What can hang from each mark:
V: F
Q: W
E: W Y
D: L V
F: W Y
W: E Q S
Y: E Q S

Every row comes from one small tree of marks. The marks that hang from a mark follow it in brackets, in alphabetical order. Every link used is in the known rows. Which tree was each row made from?
Known rows:
W{E Q}: [ -1.7  16.1  -9.0  14.4   2.4  20.3   5.6  19.1 -11.4  -9.4  55.3  20.4
  -0.4   9.3  -2.3   1.0  -8.3  11.6   2.1  19.5]
Q{W}: [-6.2 -5.8  3.0 -4.8  1.9  9.8 -3.4 -5.9  9.2  5.8  3.5 -5.9 -0.6  6.9
  3.4  3.4  9.5  6.0 10.3 -2.8]
D{V}: [ 9.1 -4.4  1.9  8.5 -4.4  7.6 14.2 -5.2 -5.1 -5.3 -1.8 10.5  1.8  2.8
 10.1 -0.8  4.0 -2.4  2.7  3.6]
F{W{Q S} Y{E}}: [-13.7  18.3 -17.8  14.8 -10.5  23.6  30.2  23.5   0.5  25.2  43.2  24.2
  -4.4  -5.3  33.2  18.6  16.9 -17.8   7.5  11.2]
V{F{W{E{Y} Q S}}}: [  1.0   5.0 -13.7   4.2   7.0  46.2  32.4  25.0  -9.5  30.6  65.0  35.7
   5.7  -4.9   6.7   3.7  16.9  -0.7  29.3  38.0]
F{Y}: [-7.6  9.5 -4.4  3.0  0.4 -0.8 10.9 -0.9 13.0  7.1  5.3  1.6  4.5 -5.2
 12.1 -0.4 -0.3  3.9  6.8  4.1]
E{W Y{Q}}: [ 10.8   5.7   8.1  14.9  15.2  17.8  22.3   5.3   6.8  30.2  16.1  27.5
  -3.3  23.0 -11.0   6.5   8.5  35.6  13.3   2.6]
E{W{S}}: [ 12.3  -4.4  -3.9   4.9  -2.4  20.7   2.7   7.5  -4.8  24.5  -1.7   2.3
  -3.4   2.5  -6.8   4.2  21.7 -17.8   3.9  -5.8]
D{L V{F{W Y{E}}}}: [ -0.2   7.1  -5.8  19.4  -8.1  16.0  61.2  -9.9  22.0  31.5  21.2  43.2
  15.8 -41.0  32.2  15.0  14.6  -2.2  29.8  20.7]
F{W Y{E Q S}}: [-12.2   7.0  -2.5  17.1 -24.2   7.8  34.4  24.4  13.2  33.1  26.3  38.4
  -4.6  -9.4  32.6  14.7  18.1 -14.3  14.0   2.1]
F{W{E S} Y{Q}}: [ -0.9  21.3 -10.4  15.2 -15.7  30.0  28.6  32.3   4.6  22.6  38.2  28.6
  -2.5   1.0  22.7   4.6  12.5 -21.2  13.1  16.4]
D{L V{F}}: [  7.1  -9.7   1.5  10.3  -3.1   6.6  34.5 -17.6  -2.8   0.5   3.0  19.0
  12.0 -37.8  -2.8  -5.4   0.5  -7.6  15.9  15.2]
E{Y{S}}: [  1.1 -19.5   5.4  -3.4  -2.4  -3.1  14.9   6.7  -3.9  28.7   1.6  20.9
   5.9  -0.8  -7.2   0.8   0.4  -1.8   3.7   0.3]
E{Y}: [ 4.5 -5.4  3.7 -2.2 13.8  1.4 13.7 -2.4  1.9 18.6  1.5 17.8  6.0 14.4
 -2.5  2.1 -2.6 18.4  3.4  2.9]
Y{E{W} Q}: [ 5.9 11.2  6.5 25.4  1.8 15.6 20.7 16.1  4.8 21.0 26.4 36.1 -9.9 21.5
  5.1 13.8 18.0 13.7  8.2 -0.8]
W{E}: [ 5.8  4.5 -0.5  7.1  0.0 10.6  2.2 14.8 -0.8  1.1 25.8 21.2  5.8  6.7
 -1.1  1.3  0.1 -2.4  4.3  9.1]
F{Y{E S}}: [-11.2  -3.2   0.4   8.3 -16.3  -7.5  25.2  16.5   8.1  26.9  15.6  27.8
   3.9 -10.8  21.3   7.8  10.3 -22.2   4.3  -2.7]
Y{E{W{S}} Q}: [  7.3   5.1   3.3  23.5  -4.1  19.4  24.4  24.9  -7.3  26.0  19.0  32.6
 -12.3  16.0   5.7   9.3  22.3 -19.0   4.1  -5.5]
Q{W{E{Y} S}}: [ 4.2 -8.8  3.2 -3.6  7.8 25.9 21.4 15.9 -1.1 31.0 24.9 30.6  8.5 24.4
 -2.1  4.1 10.3 -7.9 13.6  3.2]
D{L V{F{W{E Q}}}}: [  5.9  10.0 -12.3  21.6  -5.9  42.6  44.0   1.6  -3.1   5.2  64.3  39.8
   9.8 -34.6   8.0   6.3   0.3   8.9  25.4  37.5]
Q{W{E{Y}}}: [ 1.5 -3.3  6.6 -0.2 14.5 22.1 16.5  5.0 11.7 25.6 34.3 34.4 10.6 26.2
  1.3  5.4  7.1 22.2 20.8  8.8]
D{L V}: [ 11.5  -4.8   3.2  13.1  -5.6  -0.2  29.4 -16.6  -5.5   1.9  -6.0  19.2
   7.9 -18.7  -2.8   2.2 -10.2  -5.5  -2.8  -3.2]
Y{S}: [ -3.3 -16.8   2.3  -2.1 -14.1  -4.0   1.1   9.1  -7.1   9.4   0.2   3.4
   0.2 -12.1  -4.9  -0.9   4.8 -19.4  -2.8  -3.9]
Q{W{E S}}: [  0.6  -2.7  -0.8  -2.8  -5.8  25.6   5.6  17.6  -5.6  12.4  25.0  13.1
   0.7  10.3   0.8   1.6  15.6 -26.9   9.6   1.7]

Which tree is each row?
[ -9.2   0.6   8.7  13.3  -9.6  12.1  22.3  21.2  -7.3  15.8  19.0  21.8
 -10.8  17.1  13.3   2.8  19.0 -27.3   8.2  -8.9] : Y{E Q{W{S}}}
[  3.5  -2.7   9.6  23.0 -13.8   9.9  21.9  21.9  -2.0  31.4  22.5  39.6
  -9.1   5.7   1.2  11.9  21.9  -2.6   7.2  -4.5] : Y{E{W} Q S}
[  9.1  -5.9  -6.2   7.1  -7.9  21.4  38.6 -17.9   7.2  14.5   8.2  19.5
  10.0 -39.9  10.2   7.1  10.3   0.3  23.2  17.0] : D{L V{F{W}}}
[ 5.9  9.7  6.4 14.3  8.5 13.2 26.6 21.9 -2.1 14.5 37.2 45.3  2.1 25.1
 -4.9 -0.3 -7.5 19.3  9.0 13.1] : W{E{Y{Q}}}
[-12.2 -10.0   7.8   0.6 -17.2   6.4   7.1   9.6  -0.8  11.3  15.9   4.7
  -8.0  -1.6  -2.1  -4.7  10.6  -8.9   9.0  -4.9] : Y{Q{W} S}
[-10.9   6.1  -5.5   8.9 -20.8  10.8  20.1  16.7  13.8  24.1  17.7  12.9
  -2.1 -18.7  21.2   3.7  12.1 -10.2  12.9   5.7] : F{W Y{Q S}}
[-18.8  20.2 -16.1  14.1  -1.6  25.8  35.7  11.7  16.2  18.9  57.3  23.7
   4.1 -18.3  32.8  11.1  18.7  12.5  30.6  36.3] : V{F{W{Q} Y{E}}}
[  1.9   4.6 -11.2  10.7  -7.8  18.4  47.8 -17.8  19.9  23.7  11.4  21.7
  15.1 -46.1  21.5   6.3  12.3   2.4  30.0  21.7] : D{L V{F{W Y}}}
[ -3.7  -5.2 -10.8   3.3  -1.9  39.2  30.8  21.6  -3.2  34.0  71.8  41.2
   9.3 -13.6   2.6   6.3  14.5   9.5  31.8  41.0] : V{F{W{E{Y{S}} Q}}}
[-16.2  13.6 -22.9   3.4  -5.3  33.8  25.8  11.9   2.3  20.6  41.9  -0.9
   0.0 -28.0  20.9  -0.4  19.1 -14.7  24.7  33.9] : V{F{W{Q S} Y}}
[  2.8  -1.4 -11.8   9.1 -15.3  24.6  53.5  -8.0   7.8  30.4   7.5  17.6
  12.3 -51.8  22.9   0.6  16.7 -29.4  23.9  18.8] : D{L V{F{W{S} Y}}}
[  1.8  -6.9  -3.2   7.9   7.4  22.5  15.2   9.9  -4.6  35.4  34.7  23.4
   0.6   7.0 -15.9   9.7  11.0  21.2   9.7   8.3] : E{W{Q} Y{S}}
[-4.6 -2.0 11.5  5.0 10.1 10.1 18.4  0.6  9.2 20.5 15.1 15.0 -3.2 25.0
 -1.0  0.9  5.5 27.9 15.0 -1.6] : E{Y{Q{W}}}
[  2.6  -2.2 -16.9  10.6 -11.0  36.3  41.8  -4.4 -15.5  12.5  34.6  13.3
   1.9 -44.8   5.8   2.7  11.6 -21.6  16.7  24.4] : D{L V{F{W{Q S}}}}
[ -3.3  18.8 -13.5  25.0   1.0  27.4  28.1  21.6  -1.3  27.9  43.2  27.0
  -4.6   7.4  14.8  12.6  15.8 -10.2   8.8   9.4] : F{Y{E{W{Q S}}}}
[  5.0   8.8 -15.3   7.0   3.7  39.0  23.8  27.1 -11.6  27.2  55.8  36.6
   1.9  11.9   6.7  11.5   6.6   0.9  10.3  21.0] : F{W{E{Y} Q S}}
[-9.2  8.6 -7.4 23.9 -5.4 16.9 26.0 18.2  6.1 33.4 46.2 32.9 -0.4 -3.5
 11.9 16.4 16.3  0.5 11.6  9.5] : F{Y{E{W{Q}} S}}
[ -0.3   4.3  -5.5  12.7   1.1  24.0  36.2  13.7  12.5  41.8  21.2  28.3
   3.3 -10.2  16.9   6.3  34.2 -20.3  27.6  19.3] : V{F{Y{E{W{S}}}}}
[ 10.6 -12.3  -8.1   3.9 -15.0  26.1  41.0  -8.2  -4.9  21.4   3.2  18.2
   8.1 -47.2   8.7   4.4  18.3 -32.8  18.6  16.0] : D{L V{F{W{S}}}}
[-3.7 -5.0  6.3  2.3  5.3 15.4 22.0 10.5 -4.9 26.7 11.2 15.7 -4.4 20.2
 -3.4 -4.2 11.2 -6.2 10.4 -2.5] : E{Y{Q{W{S}}}}
[ -8.0  -6.6   8.0   8.5 -15.6  18.7  12.9  25.2  -2.1  11.3  38.5  27.7
  -2.8   8.4  -3.5  -1.6  10.0 -10.8  13.1   4.0] : Y{Q{W{E}} S}
[ 12.5  -1.9   3.7  13.1   9.0  22.5  24.6  15.1  -5.9  40.4   9.5  27.1
  -5.9  19.5 -10.1   5.0  13.8   3.0   7.5  -2.1] : E{W{S} Y{Q}}
[  8.9   7.4   0.2  28.4   2.1  20.1  59.5 -11.2  19.4  35.1  22.3  49.2
  15.1 -28.0  17.0  12.3  16.8   4.6  29.8  17.4] : D{L V{F{Y{E{W}}}}}
